Each row was made from one small tree. The marks that hang from a mark follow it in brackets, in alphabetical order. Every link used is in the known rows. Write each row's tree.
In the rows, 128 means zero.
Known rows:
tisog{sikaret{fuzin kofo lazu lipil{fofov}}}: [152  91 150  83  72 174  86  97 142 143 138 104  74 100  34 125 118 109
  81 108 167 104  90 157 195  79 129 134  76  68  95 150 132 134 127 104]
nozir{tisog{sikaret{lazu lipil{fofov nezoku}}}}: [118 138 149 138  89 155 111  68 119  91 174  66  61 105  51 143 145 105
 113 110 118 113  61 125 164  96 163  82  84  64  92 139 131 160  96  96]
lizepe{gotumab}: [123 120 118 137 120 105 130 125 131 130 115 120 116 124 117 133 125 127
 145 133 133 104 106 122 128 131 122 130 133 137 131 110 125 127 125 141]
tisog{sikaret{kofo lazu lipil}}: [147 123 144  96  99 162 108 124 154 157 148 114  91 116  59 104 126  97
  94 102 154 100 111 133 170  86 110 111 112 111 104 147 156 140 115 117]
nozir{tisog{sikaret{kofo lazu}}}: [153 135 158 108  83 172  83 148 141 136 137 108 118 122  63 122 132  84
 125 116 170 108 108 122 134  87 133 113  92 128 137 138 149 142 101 103]
posos{lazu{sikaret{fuzin}} ragi}: [150 108 142  91 120 121 121 112 104 160 150 139  79  93 102 124  70 119
 136 111 134 120 124 160  98 100 149 133 143  89 139 134 131 160 157 155]
lipil{fofov{fuzin pibe{kamur}} nezoku}: [103 129  96 125 154 169 124  55 126 140 189  38 129 122  93 134  65 104
 110 120 140 127 138 151  98 104 161 142  87 100  63 102 151 138 169 117]
nozir{tisog{sikaret{fuzin}}}: [138 142 145 111  84 159 103 109 111 114 120 131 118 100  99 157 119 110
 152 117 166 128  98 138 137  84 151 116  95 113 131 131 134 168 101 108]
tisog{sikaret{lipil{nezoku}}}: [110 148 123 121 113 134 157  62 128 128 171 109  83  97 104 130 128 109
 112  88 112 123  93 129 155  90 122  85 111  98  85 139 154 165 122 134]
tisog{sikaret{lipil}}: [117 140 134 114 118 138 152  95 134 136 140 121  90 106 101 127 116 115
 125 105 123 119 113 144 150  96 121 103 131 109  96 135 155 155 114 123]
fofov{pibe}: [117 136 111 127 126 145 137 113 135 145 130 103 148 133 108 131 101 114
 123 132 142 114 139 138 111 121 142 144 129 135 117 122 132 128 131 125]
posos{lazu{sikaret{fuzin}}}: [143 130 125 113 119 115 116 107 103 155 161 146  88  98 102 134 106 109
 120 114 127 119 135 130 121 116 150 127 150 106 141 141 134 157 134 158]
nozir{tisog{sikaret}}: [128 149 144 130 105 147 126 117 122 114 126 120 122 110 105 144 122 103
 156 116 137 127 108 132 117  99 143 103 113 124 129 127 145 154 101 105]
posos{lazu{sikaret{kofo lipil tisog}} ragi}: [158 116 172  79 131 138 134 150 147 169 165 110  30 134  60  88  85 117
 110 128  94  94 117 142 120  86 176 102 168  83 152 130 164 164 152 152]
gotumab{kirev{ragi} lizepe{kamur}}: [ 80 108 151 157 156  75 120 130 124 175 132 110 133 100  94 163  89 111
  63 138 122 122 112 116 106 106 169  99  91 109 144 134  89 110 131 150]
gotumab{kirev lizepe{ragi}}: [ 91 108 140 141 154  83 120 126 129 158 134 106 117 108 106 169 111 106
 109 120 135 126  95 125 121 125 143 130 110 127 151 128 107 124 121 164]
lipil{fofov nezoku sikaret{fuzin lazu tisog}}: [124  81 140 124  84 149  67  54 104  98 196  64  71 116  45 133 158 114
  85 123 121  98  70 148 202 102 183  93  30  43 107 135 116 156 128 133]
tisog{sikaret{fuzin lazu}}: [137 107 124  99  85 149  89  97 117 141 130 126 116  96  74 134 132 104
 121 105 178 110 110 160 162  93 119 127  92 107 114 147 133 150 115 126]
tisog{sikaret{lazu lipil{fofov{fuzin pibe}}}}: [111 109 117 110 100 174 119  59 155 150 159  42 104 114  30 124  77  82
 100 117 165  90 128 186 141  86 147 121 109  97  66 121 143 138 131 108]
gotumab{kirev}: [114 120 131 140 131 116 118 129 121 143 140 134 139 118 121 148 119 128
  97 135 125 126 111 131 113 151 143 130 135 118 139 137 117 138 115 145]
kirev{ragi}: [119 122 128 118 142 113 131 127 125 143 119 125 134 143 116 137 112 133
 116 117 113 117 144 130  97 106 150 106 112 107 110 111 134 127 142 132]
sikaret{fuzin kofo lazu lipil{nezoku} tisog}: [149 113 149  89  83 171  77 121 137 129 171  93  54 132  43 116 162 133
  65 130 153  89  78 107 208  85 173 101  87  85 133 144 128 174 121 136]
nozir{tisog{sikaret{fuzin kofo lazu lipil{nezoku}}}}: [151 145 156  97  63 184  82 104 126 123 168  98  70  92  45 136 130  96
  95 100 181 107  67 104 182  66 154  93  70  85 115 148 138 186  99 112]
tisog{sikaret{fuzin kofo lazu lipil}}: [154 112 145  78  76 173  89 114 142 154 138 123  84  96  47 120 118 107
  87 100 181 102 105 140 192  74 119 124  93  99 111 153 142 154 117 117]
posos{lazu{sikaret{tisog}}}: [130 133 131 125 136 109 135 126 123 148 169 124  69 139  83 109 137 108
 130 135  84 104 135 129 113 122 179  98 168 111 158 133 157 160 127 161]
nozir{tisog}: [133 150 148 141 116 139 115 148 120 102 123 118 122 133 121 144 130 126
 146 145 138 130 114 110 119 124 159 116 126 128 148 120 125 147 102 108]
lizepe{kamur ragi}: [104 124 129 122 156 117 138  99 116 156 116 115  91 149 106 148  91 126
 133 116 136 128 119 116 128  98 132 105 114 120 146 140 108 116 142  97]
pibe{fofov{fuzin} kamur}: [105 133 103  93 179 153 120 129 137 124 165  88 126 162 150 113  69 128
 135 120 143 144 161 135 126 102 151 127 113 121  93 103 168 158 134 111]
tisog{sikaret{lazu lipil{nezoku}}}: [113 134 123 122 105 140 125  69 127 128 181  95  74  99  72 120 143 102
  99  91 129 107  89 127 168  99 122  81 103  95  86 146 146 167 115 131]
lazu{sikaret}: [149 133 115 126 130 130 143 106 121 144 144 128 108 114 111 123 112 104
 131 113 100 127 142 117 121 128 129 112 130 119 111 124 152 142 120 134]
lipil{fofov{fuzin} nezoku sikaret{kofo lazu tisog}}: [140  83 144 112  97 171  67  77 139 129 213  29  88 138  34 104 132  77
  71 125 136  91 108 151 175  94 166  81  40  74 100 117 139 141 154 134]

Which tree is each row?
[147  79 154  99  74 166  55  78 121 119 196  65  75 120  30 123 153 104
  65 121 136  94  72 139 208  91 174 105  20  48 111 138 123 143 140 130]
lipil{fofov nezoku sikaret{fuzin kofo lazu tisog}}
[145  98 145  92  93 176  96  97 163 153 157  67  86 113  41 108  97  84
  83 115 169 100 123 165 167  83 124 115  96  94  84 132 148 129 137 106]
tisog{sikaret{kofo lazu lipil{fofov{fuzin}}}}
[148 117 159 102 103 163  93 163 161 136 143  98  70 158  48  96 157 129
  83 146 135  85 106 113 183 105 163 109 124 109 142 138 143 145 115 124]
sikaret{kofo lazu lipil tisog}
[ 93 113 120 128 147  95 142  97 118 159 106 108  81 145  92 150  91 123
 149 120 141 104  99 112 130 101 126 109 119 130 150 122 105 114 141 109]
lizepe{gotumab kamur ragi}
[136 108 129  90  88 193 109  84 171 171 160  42 105 117  20 110  70  72
  78 115 180  90 133 178 146  75 138 129  97 102  71 125 152 127 143 108]
tisog{sikaret{kofo lazu lipil{fofov{fuzin pibe}}}}
[173 105 153  86  93 173 115 109 139 141 144 104  41 120  35 120 117 125
  86 134 102 101 102 130 185  90 180 119  98  59 115 131 147 156 123 120]
lazu{sikaret{fuzin kofo lipil{fofov} tisog}}
[ 94 114 128 152 130  89 122 115 112 157 126 122 115 114  99 151  99 124
  98 147 133 106  85 118 122 143 142 120 129 127 156 139  94 124 120 131]
lizepe{gotumab{kirev} kamur}
[ 82 107 123 141 147  82 133 100 109 169 118 114  92 134  88 168  79 122
 120 126 135 102  80 113 113 124 143 114 125 118 161 132  96 126 132 126]
lizepe{gotumab{kirev} kamur ragi}
[127 123 127 126 102 135 107  53  96 116 186 108 110  92 114 146 121 111
  99 100 134 126  98 128 170 103 138 101  55  86  99 134 126 163 137 149]
lipil{nezoku sikaret{fuzin}}
[138 116 148 101 104 161 137 100 152 145 138 106  85 110  72 119 109 108
  97 108 117 121 103 151 161  85 118 125 103  85  91 137 150 120 134 105]
tisog{sikaret{kofo lipil{fofov}}}
[135 106 138  96  89 174 103  63 153 148 190  54  76 103  43 111 108  79
  74  99 158 105 104 154 167  79 127  96  77  84  69 132 146 141 144 120]
tisog{sikaret{kofo lazu lipil{fofov{fuzin} nezoku}}}
[153 128 144 106 127 133 120 151 139 167 172 129  72 142  73  96 127  96
 113 131  97 104 139 120 119 110 167 107 156 116 164 136 166 149 138 159]
posos{lazu{sikaret{kofo tisog}}}
[119 134 145 130  86 171 101  58 130 100 184  41  68 102  47 139 118  85
 111 115 152 107  82 142 151  87 169  71  83  77  85 123 134 170 111 103]
nozir{tisog{sikaret{lazu lipil{fofov{fuzin} nezoku}}}}
[157  71 161  98  74 169  53 106 128 123 163  79  83 132  28 120 144 108
  77 137 145  88  93 155 204  94 172 123  40  63 126 135 123 132 132 120]
lipil{fofov sikaret{fuzin kofo lazu tisog}}
[176 114 137  83  98 165 108 133 130 161 136 129  85 124  67 120 121 112
 107 128 131 107 127 124 159  96 165 120  99 105 141 130 156 160 124 137]
lazu{sikaret{fuzin kofo tisog}}
[ 83 110 127 146 146  79 127 118 109 173 116 121 125 127  84 160  81 128
  92 137 118  93 104 115  92 124 166  95 115 105 141 119 100 125 134 138]
lizepe{gotumab{kirev{ragi}} kamur}
[160 112 132  82  90 189 124  93 143 157 147  80  62 123  18 122  87 111
  80 137 115  89 115 142 171  83 193 135  99  67 106 122 153 153 132 122]
lazu{sikaret{fuzin kofo lipil{fofov{pibe}} tisog}}
[123 134 135 110 103 146 119  91 120 108 162 107  58 124  84 137 154 149
  96 130 118 109  77 118 191  95 179  95 104  83 125 136 125 185 120 142]
sikaret{fuzin lipil{nezoku} tisog}
[144 128 156 102 118 157 122 157 157 135 137 111  73 155  76 105 142 134
  94 144 116 100 110 116 170  99 161 111 133 109 143 131 149 148 122 129]
sikaret{kofo lipil tisog}
[132 154 136 131 141 111 150 112 123 148 176 133  54 113  96 116 107 111
 113 120  91 113 136 113 125 123 152 101 180 102 126 137 151 157 125 152]
posos{lazu{sikaret{lipil}}}
[158 137 125 106 110 143 137  89 115 140 140 133  67  95  89 137  99 122
 108 117 121 117 124 116 164 108 147 114 124  93 106 135 141 173 113 133]
lazu{sikaret{fuzin lipil}}
[164 135 132  85  99 166 124  95 127 146 176 108  41 112  57 119 127 114
  80 113 109 104  97 101 185  83 172  90  95  80 116 135 156 187 126 147]
lazu{sikaret{fuzin kofo lipil{nezoku} tisog}}
[ 95 110 117 136 143  85 126 113 117 157 121 120 107 134  99 165 104 123
 132 119 133  97  84 126 106 139 140 127 130 123 146 114 117 135 127 153]
lizepe{gotumab{kirev} ragi}
[ 96 111 121 141 137  80 124 125 116 162 120 126 139 127  96 159 104 130
 103 129 113  89 108 128  82 134 158 110 123 107 125 101 123 135 130 162]
lizepe{gotumab{kirev{ragi}}}
[114 123 131 136 122 129 118  76 113 110 193  84  89 129  95 121 152 108
 109 116  91 112  98 131 164 107 161  75  76  90 117 121 147 163 129 151]
lipil{nezoku sikaret{tisog}}
[140  98 139 106  92 148  74 136 124 122 128 115  99 141  62 125 168 137
 111 146 160  98 101 141 175 112 174 126 104 106 151 139 116 159 112 130]
sikaret{fuzin lazu tisog}
[152 117 128  94 111 191 138  95 167 169 164  44  73 142  22 106  68  86
  85 142 117  86 147 150 137  85 189 114 119  92  93 103 169 148 140 124]
lazu{sikaret{kofo lipil{fofov{fuzin pibe}} tisog}}
[ 97 137 116 123 152 177 130  56 141 128 200  20  77 143  55 122  85 122
  96 139 118 102 119 148 136  91 204 118 102  78  71 100 164 170 153 119]
sikaret{lipil{fofov{fuzin pibe{kamur}} nezoku} tisog}
[148 131 128 102 147 188 137 101 148 157 173  62  57 143  29 107  73 108
  93 133  84  95 133 126 140  89 189 137 113  76  84 115 194 149 136 107]
lazu{sikaret{kofo lipil{fofov{pibe{kamur}}} tisog}}
[142 143 114 112 107 139 142  57 108 133 177 119  56  82  94 138 108 117
  98 100 107 122 102 101 169 102 148  93 106  83  91 135 141 185 120 143]
lazu{sikaret{fuzin lipil{nezoku}}}
[135 139 147 129  95 152  95 125 124 116 135 108 115 117  75 134 139  94
 147 117 155 108 106 131 128 103 145 105 104 122 129 135 141 154  93 105]
nozir{tisog{sikaret{lazu}}}
[138 119 140 114  97 147  90 118 128 121 135 122  83 115  75 135 135 142
  93 131 165 104 104 123 188 113 145 128 116  94 121 146 112 157 108 123]
sikaret{fuzin lazu lipil}
[136 122 138 106 114 167 120  87 152 134 178  64  83 119  87 121  98 109
  77 125 136 123 114 131 156  99 140 106  95  92  88 118 129 130 157 126]
sikaret{kofo lipil{fofov{fuzin} nezoku}}
[160  95 150  86  83 168  62 160 140 144 129 115 103 143  51 114 157 125
  91 141 173  94 109 131 182  99 161 134  93 110 158 142 125 147 123 130]
sikaret{fuzin kofo lazu tisog}
[133 100 162  98 133 134 135  98 140 146 171  65  25 128  54 102  70 114
 121 141  96  92 120 184 108  92 195  97 163  61 124 111 150 162 163 145]
posos{lazu{sikaret{lipil{fofov{fuzin}} tisog}} ragi}
[117 125 137 128 114 139 108 106 134 111 178  80  53 144  61 113 172 133
  94 134 110  95  83 109 183 113 174  81 116  92 122 141 134 169 111 140]
sikaret{lazu lipil{nezoku} tisog}
[128  90 132 129  85 142  72  42  97 104 194  75  91  92  69 143 135 108
  82 107 135 112  82 141 192 111 148 112  30  52  87 140 106 140 136 130]
lipil{fofov nezoku sikaret{fuzin lazu}}
[138 115 127 110 100 149 134  52 112 117 174  87  26 107  51 136 134 128
  95 123  79 111  81 123 186 101 193  87  90  44  97 131 139 178 121 133]
lazu{sikaret{fuzin lipil{fofov nezoku} tisog}}
[117  90 138 142 106 136  88  63 114  98 204  51  74 133  49 120 167 107
  88 123  90  96  79 142 182 118 173  84  49  54 100 130 130 142 127 133]
lipil{fofov nezoku sikaret{lazu tisog}}
[119 138 123 102  97 146 135  53 116 130 164 118  75  82  96 142 124 120
 104  87 142 127  83 137 175  77 131  96  93  86  87 145 140 182 123 135]
tisog{sikaret{fuzin lipil{nezoku}}}
[121  95 149 134 119 133 115  89 122 105 161  82  92 138  79 124 140 119
 114 140  84 107 101 155 163 117 168 104  80  68 115 118 138 129 129 123]
lipil{fofov sikaret{tisog}}
